Known rows, with every step that occurs
musas-veko-fofuf-fegu-gemo: [  7.6 -10.1 -21.1  24.3   3.6   4.2 -29.1  51.3   5.2  -6.7  -1.6  -9.2
  14.0   6.1 -10.2  35.2  43.4  -6.3  56.1   8.8 -47.4  -8.5  -6.3 -10.4
   9.4 -45.6 -33.4 -33.7 -26.4  39.8 -35.7  -0.2]
sasisa-musas-veko: [ 14.1  -1.9   4.1  20.7 -19.5  26.2 -15.6   0.0 -16.3  33.5  27.6 -11.8
 -32.7 -39.6  13.8  23.8  32.9  15.3  19.3  10.7 -10.5 -13.7  13.2  -3.4
  -3.8  -9.6  14.1  22.2  10.2  -8.5 -25.8   5.0]
gadadin-fegu-futiz: [-34.3  35.7 -22.3 -24.1  18.7  45.2 -31.4  14.0 -32.2 -26.4  -7.7  10.0
   9.9  28.5 -27.6   5.0 -25.5   5.5   0.1 -48.6 -34.8 -15.4 -21.5 -15.5
 -14.6 -35.8  -2.7  -5.5  22.3   1.1   3.0 -17.0]
fegu-musas: [-10.4  21.4  14.1 -33.6  15.4  12.3 -18.8  13.2  -5.5 -23.7  -1.8  -2.3
 -17.9  23.6   0.7  23.2 -10.5  -2.2  11.8 -13.7 -19.6 -10.3  15.2  14.6
 -31.2 -15.1  13.8 -10.7 -13.4   0.2   3.3  -9.1]
futiz-fegu: [-17.9   6.9  14.3 -32.0   0.5  -6.7  -5.9  14.1  -9.3   7.1   8.0  27.4
 -19.2  -9.2 -16.6   8.1 -25.3  -5.0  24.0 -44.5 -21.2 -37.1  15.4   0.7
  -8.7 -18.7  -5.9   0.2  13.7  18.8   2.4  -9.7]
fofuf-veko-musas-fegu: [ 17.7 -11.5  -9.3 -30.6  14.3  14.3   2.0  54.6  13.0   4.5  19.8 -52.5
  11.1  25.3  10.1  46.5  20.7 -16.9  28.6  11.3 -17.5 -17.0  13.8  -7.1
   6.0 -42.6   6.5   4.5  57.9  11.2  -3.9 -25.6]
fofuf-veko-gemo: [ 17.6 -12.2  -3.7   1.2  15.9  21.0  -7.5  32.2   6.1  40.5  27.1 -31.4
   5.7  23.0  12.3  60.9  28.4 -10.4  17.8  -3.7 -13.2 -14.4  -2.5  -1.8
  -5.2 -18.9 -27.5  19.7  33.2   6.5   2.5 -15.0]
fegu-fofuf-veko-musas: [  1.8  -5.5  -3.0 -30.1  -5.2 -14.0  16.9  69.4  -2.0  -5.6   5.7 -67.2
   1.0  57.0  -2.0  23.0  28.4   1.5  30.7  13.3 -32.5  -6.8  33.7   6.2
 -19.0 -20.9   1.3   3.7  42.5   1.5  33.4 -36.8]
fofuf-veko-gemo-fegu-futiz: [-16.7  -3.3 -14.3   3.1  -2.7  41.5 -27.8  34.7 -21.9  35.4  -3.7 -37.5
  11.4  46.2  -6.3  47.7  23.5  -7.8  14.5 -24.9 -55.5   1.5 -21.7 -11.8
   1.8 -43.4 -14.9   6.2  41.8   4.8 -11.6  12.0]
fofuf-veko-gemo-fegu-musas-sasisa: [  0.9 -23.6  17.6   7.8   4.6  40.2 -33.6  36.3  -1.8  24.4   7.0 -45.1
   5.3  29.0  16.5  57.8  25.2   3.4  20.6 -13.4 -68.9  12.0  -9.2 -10.6
   7.5 -27.5 -12.1  12.6  27.1  15.2  -8.4   4.1]
gemo-fegu-fofuf: [-36.0   5.4   0.2 -17.8 -19.0  14.4  -6.3  36.2 -20.5 -16.3 -26.6 -27.3
  -4.9  36.3 -13.4 -15.8  -4.8  -6.7  14.1 -27.8 -53.7   3.2  24.8  12.2
   0.6 -45.2  -7.3 -15.3  10.6   3.7  11.6   4.5]
fofuf-fegu: [-14.2 -16.4 -27.8 -20.3  -7.7  -9.1 -13.5  33.8  16.6  -0.1  -3.6   2.1
   6.3  12.5  -6.5   1.1   4.5 -31.8  28.2  -3.5 -14.0 -28.0   6.2  15.6
  12.3 -43.0  -9.5  -7.6 -13.3  10.6  -2.1 -12.7]
futiz-fegu-musas-veko-gemo: [ -3.0  26.7  28.9   4.1  28.1  27.8 -25.3  10.5  -3.3   2.4   3.6  21.1
 -10.8  -9.0 -20.4  52.3  -5.3  16.0  32.3 -27.6 -42.1 -22.7   3.2 -12.2
 -19.3 -22.1 -17.2   0.0   5.1  50.7 -31.1 -33.9]
futiz-fegu-fofuf-veko: [ -8.8   3.8   1.3 -43.3 -24.8 -30.9 -13.6  44.5   3.0   1.3   5.6 -24.5
  -4.7  21.7 -17.1  22.3   8.1   1.4  21.9 -17.0 -42.3 -36.4  22.9 -15.9
 -10.8 -18.1  -2.4   2.8  20.0  28.0  10.9 -21.4]
fofuf-veko-musas: [  8.8 -18.6   0.4 -31.3   7.2  -2.0  15.4  45.4  -1.6  31.0  29.2 -42.4
   0.3  39.9  12.7  45.6  10.7 -12.8  37.4  -0.7 -12.9 -11.4  12.6   9.2
  -8.9 -15.7   6.6   7.5  44.9  -2.5  20.3 -20.2]
gemo-fegu: [-27.4  -6.1   4.2 -15.5 -10.0  26.2  -7.0  13.8 -18.6  14.0  -8.7  -3.4
  -9.8  16.8  -2.8   0.3 -20.5 -18.1  20.2 -39.6 -33.8  -2.2   9.0  11.2
   9.8 -42.0  -6.6 -11.0   8.4  -5.0   3.5  24.7]
gemo-veko-fofuf: [ -6.0  15.3  18.7 -18.5  -8.6  21.7 -19.1   6.8 -15.2  -2.6   7.3   5.7
  -7.0  45.9   4.5  29.8  16.4 -15.0  27.2  -3.7 -25.5  13.2  24.7  33.2
   5.5 -36.8 -26.9 -39.3   4.2  -9.6  14.4   8.6]
gadadin-fegu: [-13.7  17.5 -11.2 -26.5  18.4  32.6 -15.9  10.6  -9.0 -10.2   9.6   9.8
   1.0  14.3 -11.9  11.3 -35.9   1.3  15.4 -45.6 -10.1 -17.0  -0.1  -2.1
   1.6 -23.4 -23.8   0.0  12.3   3.7  13.1 -18.0]
gadadin-fegu-musas-veko-fofuf: [  2.8  39.5   2.7   6.9  27.3  38.5 -35.3   9.4  -6.1 -30.8   2.2   9.2
   9.6  27.2 -24.4  57.9  -5.0  18.4  35.5 -17.9 -39.6  -2.6   4.6 -18.1
  -0.5 -26.6 -14.7 -20.9  -7.8  29.0  -4.4 -25.7]
fofuf-fegu-gemo: [-18.4 -17.1 -29.9 -30.3   0.5  -7.5 -34.8  60.5   2.6 -15.3  -8.0 -17.3
   5.0   7.1 -15.3  -6.8  -0.9 -19.0  34.6 -20.0 -33.1 -23.3  -6.7   3.9
 -11.6 -36.2 -22.0 -17.6 -29.1  21.6 -26.9  -5.3]
fegu-fofuf-veko: [  6.3  -2.5 -16.1 -35.0 -20.6 -18.2  -6.2  48.8   5.8  -7.0   5.7 -54.8
  -2.8  37.0   4.5  29.0  34.3  -2.2  12.8  12.0 -35.9 -20.4  24.5  -1.8
 -16.0 -12.5   0.4   3.3  14.5   2.9  16.7 -13.9]

Rows
[-18.1 -33.2  10.9  -5.8 -20.0  11.2   0.3  67.9 -14.3   4.5  -7.2 -67.5
   5.7  46.0   7.1  13.3  21.9  -0.8  33.5  -3.7 -78.3  18.2  20.1  -4.2
  11.3 -34.4   3.7  -4.1  48.7   8.1  20.7  -7.2] : gemo-fegu-fofuf-veko-musas-sasisa
[  1.7  14.4   1.6 -27.8 -16.6  43.9 -59.3  24.6 -27.2 -13.1  12.2 -35.2
 -26.0 -27.6  -0.1   4.4  14.5   3.4  -0.4  -0.3 -37.2   0.9  11.6   1.2
  -7.8 -46.4  -4.6  -8.1   9.3 -10.8 -58.2  13.8] : sasisa-musas-fegu-gemo-veko
[ -6.1  13.1  -0.3 -15.9  19.0  27.0  18.9  58.6   0.8 -54.1 -21.2 -48.5
  10.3  25.4 -15.6   0.5  13.3  -5.7  25.0  10.0 -30.0  -3.1  37.2   6.6
  -5.1 -50.8   3.6 -10.4  57.3  19.6   4.8 -48.3] : veko-musas-fegu-fofuf
[  2.9  20.2   1.9 -24.5  10.6  43.1 -54.4  36.6 -12.1 -43.1  -7.1 -25.3
   4.5  11.6  -4.9  20.8  15.9 -10.7  13.8  -6.5 -50.2   8.9   8.1  -0.5
  -3.9 -58.1 -35.2 -50.1   1.0  17.7 -48.0   8.8] : musas-fegu-gemo-veko-fofuf
[-15.2 -12.1 -26.2   1.8  -2.6 -16.5 -25.9  57.6   5.0 -21.5 -15.5 -14.5
  18.3  29.9 -27.7  13.9  23.4 -15.2  54.4  -8.4 -44.7  -7.2   9.6  -0.2
   6.6 -46.4 -29.1 -40.0 -22.9  26.6  -2.8   6.6] : veko-fofuf-fegu-gemo
[ -3.0  -3.6   0.7 -16.8   8.1  19.4  -6.2  61.0 -11.3 -22.8   9.4 -55.1
  19.8  40.1  -6.1  24.8   9.6  17.5  25.8  -6.9 -57.6   1.0  12.9 -14.6
  -0.3 -17.8  -8.7   9.4  54.7  14.6  31.6 -50.6] : gadadin-fegu-fofuf-veko-musas-sasisa
[ 17.2  11.5 -25.6 -31.1  -9.4   7.6 -22.2  56.8  16.9 -36.5  -2.5 -65.9
   8.8  18.7  -0.8  27.0  37.9 -11.6  -1.4  24.1 -38.4 -25.6  18.0 -18.2
   1.0 -41.8   4.2   3.6  27.0  15.3 -18.3 -14.2] : musas-fegu-fofuf-veko
[  3.7   7.3  -8.6  -4.2 -17.6  25.7 -22.8  10.7  -2.0  -0.5   5.5 -24.5
 -18.0 -34.3  -3.8   7.4  20.4   1.4   2.1   5.2 -12.7 -19.2  25.1 -12.8
   7.7 -37.8  22.1  15.0  30.2 -12.4 -29.3   6.8] : sasisa-musas-fegu
[ 17.6   8.0   8.4  39.0  33.7  61.8   0.5  12.0   0.9  25.6  14.9   0.5
  -4.6 -17.1  10.8  49.2  29.5   4.0  25.0   3.9 -16.3 -10.1  -8.4   4.8
   0.6 -19.2 -40.2  12.4  18.0  27.3 -27.2 -23.2] : musas-veko-gemo
[ -9.4 -16.3  42.1 -31.7  15.4  44.5 -26.0  50.0 -39.2 -13.5  16.5 -29.0
 -10.7  12.7  24.2  -0.6  -0.9   2.7  28.9 -14.8 -57.6  24.3   0.0  25.5
 -29.0 -19.4 -22.0 -28.5  15.7   2.0 -17.3 -18.0] : fegu-gemo-veko-musas-sasisa
[-21.6  24.1  25.1 -44.0   6.5  -9.9 -25.8  14.9 -10.1 -17.3  -1.9  22.1
 -19.3   5.2 -24.8  22.8 -30.4   2.6  24.3 -39.7 -31.0 -28.3  16.3  -3.5
 -28.4 -20.0   7.2  -5.1  -3.4  22.6  -3.1 -18.3] : futiz-fegu-musas
[ 13.6   5.5 -26.0 -13.5 -39.6   4.3 -30.3  44.5   3.1 -11.3   2.5 -70.2
 -11.7  -8.4  -2.0  21.4  51.3   9.2   2.0  29.2 -32.3 -14.4  35.1 -21.3
   7.3 -38.1  24.2  20.4  36.1  -4.4 -21.6  -4.0] : sasisa-musas-fegu-fofuf-veko
[ 14.5 -45.0  18.7 -13.7   8.8  10.3  11.0  52.7  -4.4  23.4  28.2 -49.2
   0.8  20.2  35.6  40.5  30.9  -3.2  34.7   7.4 -37.3  -5.2   7.4   2.8
  -0.4  -6.3  11.1  13.1  51.9  -1.6  18.6 -23.1] : fofuf-veko-musas-sasisa
[-14.1 -19.0  -0.1 -14.1  -4.8  -1.5 -35.6  41.3  14.9 -30.2  -7.4  -4.6
   4.5   5.3   2.4  13.3  17.8 -12.4  21.1  11.1 -51.5 -11.6   2.1   6.9
   1.9 -33.7  14.4 -12.4 -25.5  15.8  -9.5 -17.9] : fofuf-fegu-musas-sasisa
[-34.8  12.1  12.4 -25.3   0.3  25.1 -26.8  14.4 -18.5  -9.1 -17.2  -7.9
 -11.3  30.8 -10.1   9.4 -28.7  -9.9  17.6 -37.3 -46.3   8.8  10.3  11.1
  -5.5 -42.3  11.9 -20.7  -6.9  -1.7   1.3  15.6] : gemo-fegu-musas
[ -1.4   6.2 -17.4  -8.8   1.1   3.8 -32.7  34.1  20.1 -16.0  -0.2   0.0
   5.0  10.7  -6.1  34.9  15.3 -14.9  30.1  13.7 -35.0 -22.4  -2.5   6.4
  -3.9 -40.5   1.6 -14.6 -33.9  30.7 -30.1 -22.2] : fofuf-fegu-musas-veko
[ 18.6   2.9   3.2  31.7   5.9  22.2  -1.5  12.6   0.6   8.1   8.5   5.3
  -7.7   2.8   7.6  46.5  38.6  -2.4  41.5  11.5 -23.4  -5.3  10.0   1.0
   6.7 -23.9 -17.6 -17.0   0.3  22.6  -4.1   1.6] : musas-veko-fofuf
[-25.0  -1.9   9.4  22.9  14.5  54.6  -4.7  14.6 -12.6  22.9 -13.8  -3.9
   3.1  16.3 -11.9  18.1  -9.6  -5.1  24.1 -38.2 -36.2  11.2   2.2  13.6
  10.2 -46.3 -35.4  -2.5  31.0  12.1  -0.8   1.3] : veko-gemo-fegu
[  6.3  -9.9 -25.2  32.6  -4.3   4.2 -11.5  30.3  14.5   4.5  -1.3   7.7
  14.3   9.1  -4.7  44.5  44.2 -15.5  55.3  21.1 -30.8 -16.9   4.0  -2.4
  27.4 -44.4 -23.0 -21.5 -13.1  30.7 -12.9  -6.5] : musas-veko-fofuf-fegu
[-31.8   6.3   3.5  19.7   4.5  43.8  -3.1  29.0 -16.7  -2.6 -27.3 -26.2
   9.1  33.8 -24.0   8.0   4.4   0.7  19.2 -24.9 -51.1  16.2  17.1   7.4
   5.1 -45.5 -38.5  -2.0  34.1  16.6   7.6 -14.9] : veko-gemo-fegu-fofuf
[  8.9 -11.3 -22.1  41.5 -32.3   1.0 -21.3  20.7   3.2  23.9   3.3  -6.1
  -8.3 -14.9  -6.5  37.5  56.5   4.0  51.9  26.7 -22.0  -5.2  18.2  -7.0
  24.8 -39.4   1.2  -3.8  -0.8   6.6 -17.7   4.2] : sasisa-musas-veko-fofuf-fegu
[ -2.7  21.5 -12.6 -22.4  -1.4  24.8 -15.4  39.3   8.9 -57.0 -22.1 -39.2
   4.9   5.5  -7.5  -0.9  22.2  -9.3  -3.9  10.8 -34.2 -22.9  29.5  -4.4
  -2.3 -43.5  -5.1  -9.6  20.9  17.6 -16.7 -19.1] : musas-fegu-fofuf
[-12.9   4.3  -9.1 -13.5 -23.2   2.8 -33.4  23.8   0.8  -8.4  -2.3  13.1
  12.7  54.5  -5.3  26.3  24.9 -30.1  38.5   5.8 -35.0   7.1  18.7  36.2
  25.3 -57.4 -31.9 -45.4 -10.5   1.8   6.9  -3.2] : gemo-veko-fofuf-fegu
[-21.8   4.6  15.4 -41.8  12.5  -4.3 -23.6  38.3 -20.4  -4.0   2.5   9.2
 -17.9 -16.7 -21.0  -0.7 -30.5   4.3  29.5 -56.5 -37.7 -29.4  -0.4 -10.4
 -28.5 -15.3 -21.3 -10.1  -6.7  30.6 -19.1  -4.5] : futiz-fegu-gemo
[ -8.0   8.7  15.1 -28.7   2.9  24.7 -39.2  35.4 -31.2 -15.5   5.8 -12.3
 -10.5  33.7  -0.1  19.8   7.7  -4.0  29.0 -19.6 -45.1  20.0   6.7  23.5
 -20.4 -28.2 -42.1 -47.4 -15.0   4.9 -13.6  13.8] : fegu-gemo-veko-fofuf
[  2.8   4.5  -9.8 -12.9  -6.5  27.6 -41.3  34.2 -16.9 -13.4   1.9 -40.5
 -22.8 -43.2  -5.4  -0.6  15.8  10.0   9.0  -8.2 -30.5 -13.0  13.9 -20.0
  -8.6 -36.7   9.6   3.7  17.6  -2.0 -48.3  14.9] : sasisa-musas-fegu-gemo
[  2.6  40.4   0.5 -10.3  32.6  43.7 -37.4  10.8 -12.4 -23.2  13.9   8.2
  -4.6  11.1 -14.2  44.1 -22.7  10.3  20.5 -23.2 -33.6 -12.4  -9.9 -12.4
 -10.7 -20.8 -10.4  -3.8  -8.7  22.3 -16.1 -32.0] : gadadin-fegu-musas-veko
[ -4.9   7.9 -34.6  36.5  -7.5  16.5 -26.1  32.7   2.7  -9.9 -16.6   7.8
  19.5  25.9 -13.3  41.6  55.5 -10.4  43.5  17.2 -47.3 -14.4  -9.5 -12.5
  17.0 -52.4  -7.2 -26.6  -7.9  32.5 -25.6  -3.7] : musas-veko-fofuf-fegu-futiz
